Every row comes from one small tree of marks. Brackets hold a mark, then the marks that hang from it, in alphabetical order. Every link used is in the known rows. Which tree was each row made from?
Known rows:
{neza {mufi sise} {vabi kodeta sugap}}: [ 43 -15 -30   9 -73 -25  29  -2 -23 -34  55 -20  69  29  46 -12   0  -7
   1   1 -40  33   8   3  64 -75 -28 -13 -76 -32  10 -13  28   6 -23  68
  24  40  -3   5   1 -10   3  11 -10  -8 -13  38  37  42 -33 -10  35  39
  49]
{kodeta {vabi goba neza sugap zenat}}: [ 33   9  -4  51  19   5   6  45 -63  32 -37  -1  15 -62  12 -20  -5  20
  61  23  -2 -21  46   4  31  -5  15  12  -6  -4  12 -38   9  -6  12 -41
  -8 -15  12  27 -73  16  -8 -15  17   9 -22  70 -14   2  30 -27 -30 -46
 -38]
{torof {sise {vabi kodeta {neza mufi}}}}: [ 57  27 -35  41 -48 -23  -7  -7 -42 -25  59 -15   3 -13  34  -5 -19   5
  28  11 -12  -9  21  14 -32  18  -4   6  21  41  31   5 -68 -11  37  17
   8  31  18 -27 -25  46  -7 -59  25   6 -52  29  28  33  24  34   2  35
  36]
{sise mufi torof vabi}: [  8  10  16 -21  26 -12 -33   4   7  -2 -28  14 -56  16  -8   7 -39  -7
 -42 -10  -1   9   4   4 -28  54  31   1  33  11   2  40 -11  11  -1   4
 -34  10 -29  -8  14 -14 -33  12  -2 -16   2 -28 -33  -3  -4 -15  -8  16
  18]
{vabi sise}: [-36  -3  25  -7   6   8   6   0  41  -7  34  19 -14  11 -32  10  10  -8
  -1 -11  -5   1 -26 -26 -27 -27   8  10  -9   9 -20 -12  16 -12  12   1
   2 -26  15  -4  37 -27  31  10   7  20   9 -53  25  -5  18  16   2  -3
  30]
{sise mufi torof {vabi kodeta}}: [ -5  20 -23 -28  24 -14 -11 -20   1 -15  -6 -29 -38  26  23   7 -22  -5
 -27   1  -6  31 -38  34 -36  49   5  -7  32   0  19   6 -19  13   8  -6
 -20  -3 -27  -2  23 -13 -18   5  -5 -23   5  -6 -26  19 -24  -3  25  27
  19]
{kodeta {vabi goba {neza mufi} zenat}}: [ 50  -5   0  27  29  20  39  41 -47  42  20  27  24 -24 -18 -22  11  49
  44  51  -2  20  86 -12  59 -15  26  -8  27   8   6  -7 -45 -30   5  -1
  -1  30  21 -23 -58  17 -59 -23   1 -16  -5  53  12 -23  27 -31 -29 -24
 -43]
{zenat vabi}: [ 17 -13  38  15 -18   8 -23  -5  41  14  18   1 -31  10 -19 -20  20  -9
 -46   0   2 -41  17  -6  -7   3  39   7 -17 -15 -33  -6  -7 -19  23  29
  16  -2 -56  -1  17  25 -15 -33 -13  40  40 -29   5 -31 -22   1  21  14
  -3]
{kodeta {vabi goba sugap}}: [ 19  -2   8  34  32 -11 -18  22 -27  17 -58 -15  -9 -56  26 -14  25   6
  42   5  -2 -32  21 -24  24  25  30 -15 -19 -21  13 -18  38   1  26  -3
  -1 -14 -10  28 -41 -19   9 -16  12  21  13  25 -11 -11  29 -39 -10 -22
 -12]
{mufi {sise torof}}: [ -8 -19  13 -11 -47 -30 -16 -20  45 -24 -35  16 -11  24 -41  20  14 -19
 -26 -13  -6  26  10 -20  14   0 -25 -13 -41 -21 -11   7  23   1 -17  52
   0 -21  -7 -38  23 -27 -19  12  -8 -26  32 -46   6 -36  -6  12  38 -24
  14]
{torof {sise {vabi zenat}}}: [ 19  -1 -11  16 -53  13 -47  14 -44  17  -9   3 -25  -2 -28  -5 -51  23
 -15   2 -19 -49  68 -31 -24  19  20   9  16  34  22  47 -66 -17  45 -23
  11  20   7 -11 -13  33  -8 -39 -31  11 -23 -54 -24 -42   9  37 -24   1
  17]
{nese {mufi {sise vabi}}}: [  5 -32  22 -34  -3  52 -41 -19 -21   3 -17  18  29  10   8   8 -36  -3
 -28  13   2 -19  28 -25  27  21  12 -15   9  -4  12  32 -19  15 -12  12
   7  67 -33  12 -14   2   6 -17 -11  10  17 -33  -1 -10   4   9  24   2
  -1]
{torof {sise {vabi goba neza}}}: [ 34  12 -18  47 -23  -5 -30  -1 -25   2 -34  17 -25 -65  17 -15 -17  -6
  27 -22  33 -61  29 -16 -44  56  22  -3  58  36  40  50 -49  21  14 -12
  16  16  18  -7 -65  46  17 -63  45  32 -36  29 -11  -5  44   2 -53  -4
   2]
{sise mufi {vabi kodeta zenat}}: [  4  14 -28 -18  -7  33   0  16 -34  18  23 -12 -13  24  20   0 -61  11
 -17  27 -23  12  15  11  -6  12  16   0  32  27  13   1 -62   2  16 -45
  -3  17 -13  28  -4  19   8   1 -40   2 -18 -13 -20  26 -34  12   4  15
   0]
{kodeta vabi}: [ -7 -10  29  12  18  13  -9  22 -19  -1 -24  -1 -26   3 -43  19   9  28
   9  14 -31  23  31 -32   8   4  47   3 -12   8   7 -21  20 -28  32  26
  -6 -13 -22   1 -17 -15 -22 -25   7  30  18 -40   1 -13  34   3  22 -18
  28]
{vabi sise sugap zenat}: [-38   7  16   0  -2  18   8  15   1   8  45   5  17  -1 -19  -5 -12  -3
   1 -11  -5 -33   3 -11  15 -46 -16  30 -38 -10 -37 -26  18 -22  19 -38
 -10 -24  25  19  22 -19  51  31 -33   2 -20 -12  -2  -3 -17   5 -10 -12
   6]
{zenat {vabi kodeta sugap}}: [  3  22   4  41 -33 -21 -17 -22  28 -14  35 -64  -5  -3  53 -28  26 -26
 -16  -7 -10 -56 -23  33 -13 -13   7  -3 -46 -39 -21 -56  15  -5  31   4
  16 -29 -36  24   8  26  27 -18 -29  52  17  31   4  13 -42  18  42  39
   0]
{kodeta {vabi {sise torof}}}: [-53   8  19 -17  63 -15   0   9  12 -10 -45  -3 -10  19 -61  36  50  16
   9   4  -9  43 -28  -6  -9 -11   6  17   5   5  -6 -21  52 -13  15  15
 -18 -56   2 -27  42 -34 -28  20  13  -2  27 -50  -2 -25  39   0   5 -32
   7]
{neza {mufi sise}}: [ 22 -27  22  -2 -55  -7   4 -15  10  -5  35  30  24  36 -28 -14   5 -26
 -11  13 -22  12  63 -36  58 -25   0 -29 -52 -11 -20  18 -13  -7 -15  64
   2  30   3 -34  -1 -25 -25  -3 -11 -15  13 -16  40 -20   9   0  35   4
  23]
{sise torof {vabi goba}}: [ 23  -8   1  -4  12 -10 -17 -32  -3  15 -43   3 -60 -10  14 -13  -1  18
 -23 -17  21 -22  21  -3  -9  52  10 -40  29 -18  16  49 -26  14   6 -10
  -1  -2   1 -13   6 -19 -37 -11  -2 -21  27  -1 -36 -29   2 -29 -27   7
 -28]
{torof {sise mufi vabi}}: [  6  14  11 -18 -10  -4 -64  17 -26   1 -42   9 -46 -18 -13  12 -52 -16
 -17 -14   1 -34  19 -27 -52  65  34  16  45  45  36  64 -39  20  33   8
  -7  38 -23   0 -21  28  25 -27  13  23 -25 -31 -18  -9  15  -2 -18  18
  44]
{mufi sise}: [ -7 -33  15   5 -58   5  -9 -14  32 -15  -7  16  -3  17 -39  13  -4 -23
  -9   5 -10   6  29 -35  11  -8   2  -5 -33  -6  -3  -2   8  -3 -16  35
   9   4 -12  -6  -5 -21  16 -17   9  13  18 -38  24 -17  10  12  33 -27
  17]
{kodeta {vabi {neza mufi} zenat}}: [ 42   0  14  34   2  12  36  53 -52  28  34  27  28   3 -40  -9 -12  48
  30  52 -36  34  97   0  56 -25  35  13   1  12  -7 -38 -21 -47  10  17
 -10  21   3 -14 -44   9 -79 -17 -11  -7 -13  23  19  -8  27   5   0 -30
  -1]
{kodeta {vabi zenat}}: [ -2 -12  13  14   8  31  -1  39 -44  27 -17   0 -10  12 -49   9  -3  39
  -1  38 -45  24  64 -26  28 -13  45   1  -3  14  -3 -27  -7 -39  31 -11
   2  -3 -21   3  -8  -1 -39 -10 -31  12  18 -32 -12 -30  15  12  17 -35
   3]
{torof {sise mufi}}: [-15   8  10 -36   4 -36 -46  35  10 -12 -38  16 -33 -14 -31  17 -21 -33
 -14 -17 -10   4   2 -32 -51  50  47  17  19  33  23  41 -17   0  22  27
 -17  15 -25 -19 -16  29  35 -19   9  26 -21 -46  -3 -19  16  12   3  20
  55]
{zenat {vabi goba kodeta {sise torof}}}: [-38  11  -4 -23  48 -30  13 -47  79  -3  -9 -44  -7   4  21 -10  89  -5
 -19 -29  42  -8 -84  28 -27   1 -40 -24  13 -29  -9 -23 -10   7 -16 -12
  24 -61   1 -28  66  23  13  15 -22   1  53   5   4 -11 -29  13  10  22
 -62]
{zenat {vabi goba kodeta sise}}: [-31   9  -1   4  31  11  15 -37  56  14   7 -35   9  -2  36 -17  66  -7
  -1 -14  47 -40 -72   6 -26 -14 -27 -24  14 -13   1 -25 -17   5   9 -25
  37 -26 -10   0  38  25  28   1   0  31  39   7  40   2 -14  10  -5  30
 -59]
{nese {mufi sise} varo}: [-56 -71  26 -48 -29   8 -11 -21   1   6   3  13  28   4  -6  18   0 -15
 -14  -6 -26  16  -4 -27  40  28  -2 -25 -41  -3  -9  28  21 -11  -4  35
   3  29  -2  -5  -7 -21  16   6 -36  -9  26 -18   9 -66  -9  16  25   2
  17]
{mufi {sise torof {vabi kodeta}}}: [  7  -8 -24   1 -55  -4 -12 -54   9 -35 -20 -25  -6  37   7  11  -3 -11
  -8   4  -2  13  -7  14   0   5 -46 -28 -16  -9  19   1 -16   3  -9  -4
  15  -7  -7 -17  24 -13 -13 -14  -7 -25  19 -32   0  13  -9  22  36  -6
  -2]
{vabi kodeta neza {sise mufi} sugap}: [-27  43  -4   7  30 -20  23  21  30 -23  40 -31  25 -28  41  13  -8 -59
  59  -8  15   1 -96  47 -48  -3 -19  38   6  16 -19 -59  52  17 -11 -21
 -23 -19  16  38 -12   3  89  33  48  28 -62  53  32  89  -4   9  10  16
  34]

Which tree is each row?
[-52  26  21 -42  82 -52 -14  13  47   1 -55   1  -3 -23  14   1  22 -48
  13 -47  47 -11 -72   8 -26  41 -19   5   9 -20 -11  18  55  31 -26 -19
 -37 -29  15   1  18 -22  43  56  14 -26 -14  21 -23   6  -4 -50 -27  12
 -14]
{vabi goba {sise mufi torof} sugap}
[ 18 -10 -33  -6 -67  16   2 -40 -17 -15   5 -16  10  46   1  10 -27  16
 -28  22 -18  28  26  16  25 -11 -57 -14   1 -13   9  -6 -51  -8 -24 -33
  14  -9  11 -17  28  -8 -36  -2 -38 -42  17 -24 -22  -2 -33  35  23 -22
 -28]
{mufi {sise torof {vabi kodeta zenat}}}
[ 21  -2  20  21 -42 -13 -49 -27  -8 -13 -29   0   0   2  18   0 -34 -37
 -20 -10   6 -43  25  -2  11   9 -39   4 -37 -20   3  21  23  17  -9  20
 -10  -2 -12   2  -2 -29  -3   5  -8 -15  -5   7 -19 -10  -4 -15   7  -6
  10]
{mufi {sise torof {vabi sugap}}}
[ 17 -17  14   0 -49   0 -31 -39   3 -14 -32  13 -15  27 -19  13 -25  -6
 -29   2   5  -6  36 -14   5  15 -18 -13 -11 -13   4  35  -9  11 -15  24
  -3   2 -15 -17  11 -22 -30  -5   6 -18  33 -36 -14 -25  11   0  17 -17
   4]
{mufi {sise torof vabi}}
[ 26 -33 -22  -3  -8  17  28  29 -30  26  -8  33  -9  -5  -9 -15   0  47
 -33 -12 -16  32  37 -23  34 -40  31 -18  -3 -10   3  21 -24 -11 -19  -8
  26  32   6  18  -5   2 -31   2 -27  -6  14 -16 -42 -29 -24 -30 -39   9
 -13]
{neza {vabi goba zenat}}
[-61  21 -24 -22   7 -20  32 -15  28 -15  36 -23   0  46 -22  34  31  17
 -14   1 -25  52 -55  28  -3 -42 -43   9  -9  -6 -20 -37  -5 -30  -1 -41
   2 -57  40 -29  86 -15  -2  33 -40 -38   9 -45  -7   0 -32  40  29 -12
 -17]
{vabi kodeta {sise torof} zenat}
[ 29  12  -5  33 -29  15  -9   7 -24   4  14  27 -24  -3 -17  10 -40  39
 -25  13 -12   4  50  34   0  -2  -5  18  26   8 -11  -3 -27 -14  -3 -21
 -14  -4   9 -10  -4   9 -54  -9 -11 -25 -11   5 -45  -9  -5  13 -11 -20
 -23]
{sise torof {vabi neza zenat}}
[-20 -16 -45 -11  18  10  55 -12   5  -8  18  -8  20   3  26   0  46  21
   4 -20   6  42 -78  -7 -11 -50 -13 -14   6  -4  24  -4  27  11 -25  -9
  34 -12  26  12  34  -5  22  20  12   3   9  -8  17  32  -6  -1 -13  27
   5]
{neza {vabi goba kodeta sise}}
[ 53 -30  -9  -2 -36 -18  20  -1 -30  11   0  34  49  -3  36 -35   6 -13
  -5 -22   3 -14  52 -38  73 -43 -13 -27 -65 -39   7  31  25  24 -43  60
  21  56   1  -4 -32 -15  -4  13   9 -21 -14  56  17  -2 -14 -59 -21  32
   8]
{neza {mufi sise} {vabi goba sugap}}
[-39  19  29  12  31   6 -10  27 -14   2  -9 -23  15 -19 -22  16  17  -4
  35  -4  -7 -22 -13 -25 -12 -20   7  25 -28   5  -5 -31  78  -9  32   7
 -11 -41   3  24   5 -19  28  17  17  29 -11  -4   8  16  40 -13  -2 -27
  25]
{kodeta {vabi sise sugap}}
[-50  13  28 -61  67 -28  -4  14  53  -5 -14  13 -23  27 -45  27   8 -26
 -18 -16  25  37 -65   8 -43  21  -4  22  16   5 -22  12  36   2 -17  11
 -31 -20   5 -25  49 -24  16  49  14 -17   5 -42 -10  -6  -1  -8   5   4
  16]
{vabi {sise mufi torof}}
[-56  18  38 -66 104 -18   1  25   8  -2 -65   2  -7  17 -60  38  22  -4
   9  10   8  54 -48   3 -28  20  15  22  34   8  -1   2  55   1  -6  24
 -30 -33 -11 -16  31 -20 -15  47  26   1   7 -40  -5 -10  29 -16   4 -27
  12]
{kodeta {vabi {sise mufi torof}}}
[ 31  12 -31  54 -43  25  16 -13 -15 -15  45 -16 -21  -8  45  -6 -21  16
  28   8  -6 -11  -7  35 -28  -6  10  -6  23  21   9 -32 -25  10  23 -17
  15   5   5  24 -22   0  -1 -40  29  29 -17  19  13  56   5  29  15   7
  16]
{sise {vabi kodeta neza}}
[-32  10  -1   4   7  -1  14 -23  49 -10  41 -41   4  23   9  -7  44  -3
 -19  -1  21 -17 -68  12 -40 -30 -20   9  -8  -3 -24 -45  10 -12  15  -4
  25 -36 -25  -1  49  30  31  -7 -18  42  24 -28  41   9 -23  35  21  25
 -19]
{zenat {vabi kodeta sise}}
[ 18 -23  -1  -3 -22  -2 -25 -44   3  -1 -59  25 -16  -1   0  -8  -5 -11
 -25 -18  39 -22  28 -20  16  37 -26 -35  19 -21  24  58 -21  28 -33   0
  19  15   0 -21  -7 -19 -17 -11  10 -22  31  -5 -14 -31  13 -29 -15 -14
 -42]
{mufi {sise torof {vabi goba}}}
[ 63  -3  -5  38 -36  37  24  26 -47  24  80  43  13   5 -10 -32 -46  38
  -7  35 -17 -19 102  10  39 -23  15  12   7  22 -14   8 -69 -25  12   1
  -3  52  14  -6 -37  16 -60 -30 -15 -10 -31  32   5   4  -6   8 -28  -3
  -3]
{sise {vabi {neza mufi} zenat}}
[ -6  42   5  51  -6  -4   8 -11  45 -16  56 -47  33 -22  56 -13  41 -46
  37 -11  31 -58 -80  54 -44 -46 -39  44 -18  -7 -26 -78  42  -2  14 -17
  12 -41 -10  38  12  40  56  10  29  51 -18  53  32  50 -26  27  20  18
  -9]
{zenat {vabi kodeta neza sise sugap}}
[ 50   3 -48  17  -1 -34  47   7 -26   4  38 -23  33  -4  70 -32  30  18
   2 -23 -24  10  -6  13  49 -46  10 -31 -40 -42  10  -6  -1   5 -11  30
  21  19  15   6  -4 -12 -11  -1 -17  -8 -10  69  16  40 -33 -37   2  67
  18]
{neza mufi {vabi goba kodeta sugap}}
[ 17  15  11  58  -2  14  -1  60 -46   9   1 -14  16 -38 -13  -4  -5  22
  52  27 -31 -12  56   5  26 -18  21  39 -17   6  -7 -62  35 -28  19 -15
  -8  -2   5  38 -59  13 -10  -9  11  16 -29  43 -25   6  21   1  -2 -52
   3]
{kodeta {vabi neza sugap zenat}}
[-36  29  27 -22  90 -15  12  43  16  -7 -45   8   8 -12 -55  34  14 -13
  25   7  24  63 -54  26 -38  12  11  47  49  23   4 -21  53  10 -12  16
 -36 -30   4 -14 -10   7  -9  39  71  -1 -21   7   5  22  43  -5  -7 -39
  12]
{kodeta {vabi neza {sise mufi torof}}}
[-40  27  24 -36  56 -22  18  26  59 -14  -5  27 -12   1 -34  26   7 -24
   6 -18  28  37 -69  28 -55  20 -19  45  33  16 -17  -2  46   7 -33  12
 -36 -12  11 -13  17 -10  18  39  50  -9 -22   9   0  20  14   4   2 -12
  16]
{vabi neza {sise mufi torof}}
[ 21  18  -1  -3  12  19  -2  30 -22  11   4  29 -34  -4 -12  -4 -61  14
 -24   3   4  19  28  35 -17  32   7  33  52  20 -13  20 -28  -3 -11 -25
 -34  22  -5   5 -22  11 -45   5  12 -21 -26  14 -55   5 -18  -6 -25 -16
 -11]
{sise mufi torof {vabi neza zenat}}
[-40 -55  25 -56 -21  10 -28 -41 -18  -3 -22   0  -2  10  11  21   0   1
 -38 -14 -12   3  -3  -2  34  57 -34 -34 -11 -14  -2  61   5   9 -14  30
  -7  28  -9 -20   9 -29 -22  10 -32 -37  35  -4 -36 -59 -11   5   9   9
  -5]
{nese {mufi {sise torof vabi}} varo}
[-24  34 -16  27 -21  -1  41   9  13  -1  72 -24  36  -9  31   7  -1  -4
  49   4 -11  -4 -54  45 -17 -61 -37  39 -20   1 -25 -69  20 -19  -3 -59
  -5 -39  46  45  10  10  60  25   4   3 -51  44   9  56 -15  37   9 -13
   5]
{vabi kodeta neza sise sugap zenat}
[ 10   3 -24 -19  32  19   5 -18 -17  14 -23 -18 -28 -13  55 -16 -20 -11
   1   5  20  -6 -19  15 -20  60  21 -40  54  12  43  19 -50  29  12 -47
   6  28 -14  28 -22  11  21 -15   6  12  -5  11  -9  34  -6 -27 -18  33
 -11]
{sise mufi {vabi goba kodeta}}
[-57   9 -16 -48  27  19  38  19  28   1  34  -5  15  29 -11  13 -16  -1
   2   8  -1  40 -49  12 -18 -18 -17  24  28  17 -12 -28 -14  -9  -2 -48
 -16 -14  11  17  44   8  40  49 -18  -7 -14 -28  11  20 -35  24  14   1
   3]
{vabi kodeta {sise mufi} zenat}
[ 32  -6 -11  22 -25   5  -6 -38   9  -5 -48  37  -5 -27   8  -8  -9 -12
  14 -12  57 -22  14   0   0  28 -36 -14  22  -1  27  37 -10  37 -34  -7
  10  11  23 -11 -45   5 -18 -10  52 -32   8  34  -8  -1  25 -15 -24 -25
 -36]
{mufi {sise torof {vabi goba neza}}}
[ 43  -5  -3  49  -1  31  -2  -5 -11  19   3  31 -30 -48  23 -22 -17   3
  17  -6  35 -47  26  -6 -12  26  20 -17  40  19  14  22 -23  13   5 -21
   7  16   8  20 -57  11  -2 -34  43  22  -9  35  -2  17  26 -23 -45  -6
 -19]
{sise {vabi goba neza}}
[ 25  16 -14  40   1 -26 -18 -38  29   6   2 -55  -2 -28  74 -39  49 -25
   9 -15  18 -71 -35  24   1   7  -7 -20 -21 -45  -9 -29   1  10  18 -16
  25 -26 -31  26  -1  28  28 -20 -24  25  22  53   1   6 -27  -4  12  29
 -42]
{zenat {vabi goba kodeta sugap}}
[-22 -65  16 -39 -33  43 -26 -33 -29  15  -2  17   9   1  10  11 -24   3
 -19   5  -9 -24  28 -16  33  43 -11 -29 -25  12  11  48 -10  14   4  18
  11  48 -11  14 -21 -12   5  -6 -30   5   9  -8  -2 -49   5   6   1   0
   4]
{nese {mufi {sise vabi}} varo}
[-32  19  16   4  24  20   2  40 -30  18  -5 -12  36  -3 -30   7   0  22
  33  20 -21 -17  17 -17  14 -47   7  36 -17   8 -19 -38  41 -23  29 -30
  -9 -34   5  28   3 -13  20  23 -21   5 -17  -7  -9 -12  20   4 -18 -39
  -1]
{kodeta {vabi sise sugap zenat}}
[ 50 -24 -43 -11   0 -17  61  -1 -17   8  46   0   7  17  36 -23  34  37
 -11  -8 -27  56   5   5  37 -42  15 -43 -16 -26  12   6 -30  -2 -13  36
  29  36   8 -13  12  -3 -42  -4 -19 -15  17  23  27  17 -28 -28  -2  56
  14]
{neza mufi {vabi goba kodeta}}
[-41  -1   1 -36  38  -7  21 -13  28  19 -15  21  -4   1 -29  13  29  27
 -14 -22  14  18  -9  -4   0  -4 -33  -4   7 -16 -19  14 -11  -8 -22 -38
   0 -34  39 -36  45 -11  -5  37 -29 -43  28 -24 -31 -44  -7  -6 -23 -12
 -58]
{vabi goba {sise torof} zenat}
[-23 -18   3 -59  69   8  31  33  17  10 -31  48  10   2  -9  -3   3  11
 -15 -40  48  34 -52 -32 -15 -21  18  -4  34  14  20  42  39  34 -36   9
  -1  30   2  21   0   5  28  41  43   8  -5  -5   5  12   1 -36 -46  27
  10]
{neza {vabi goba {sise mufi}}}
[ 34  -9  15  25 -54 -12   9   5  13 -20  53  44  32  12 -20  -6  -5 -25
  23  22  -3  10  55 -15  34 -28 -10   6 -33   3 -10 -10  -7  -4 -20  64
   6  40   5 -30 -36  -4 -14 -21  31  -6 -16  25  55  -1  18   6  25  -5
  13]
{vabi {neza {mufi sise}}}
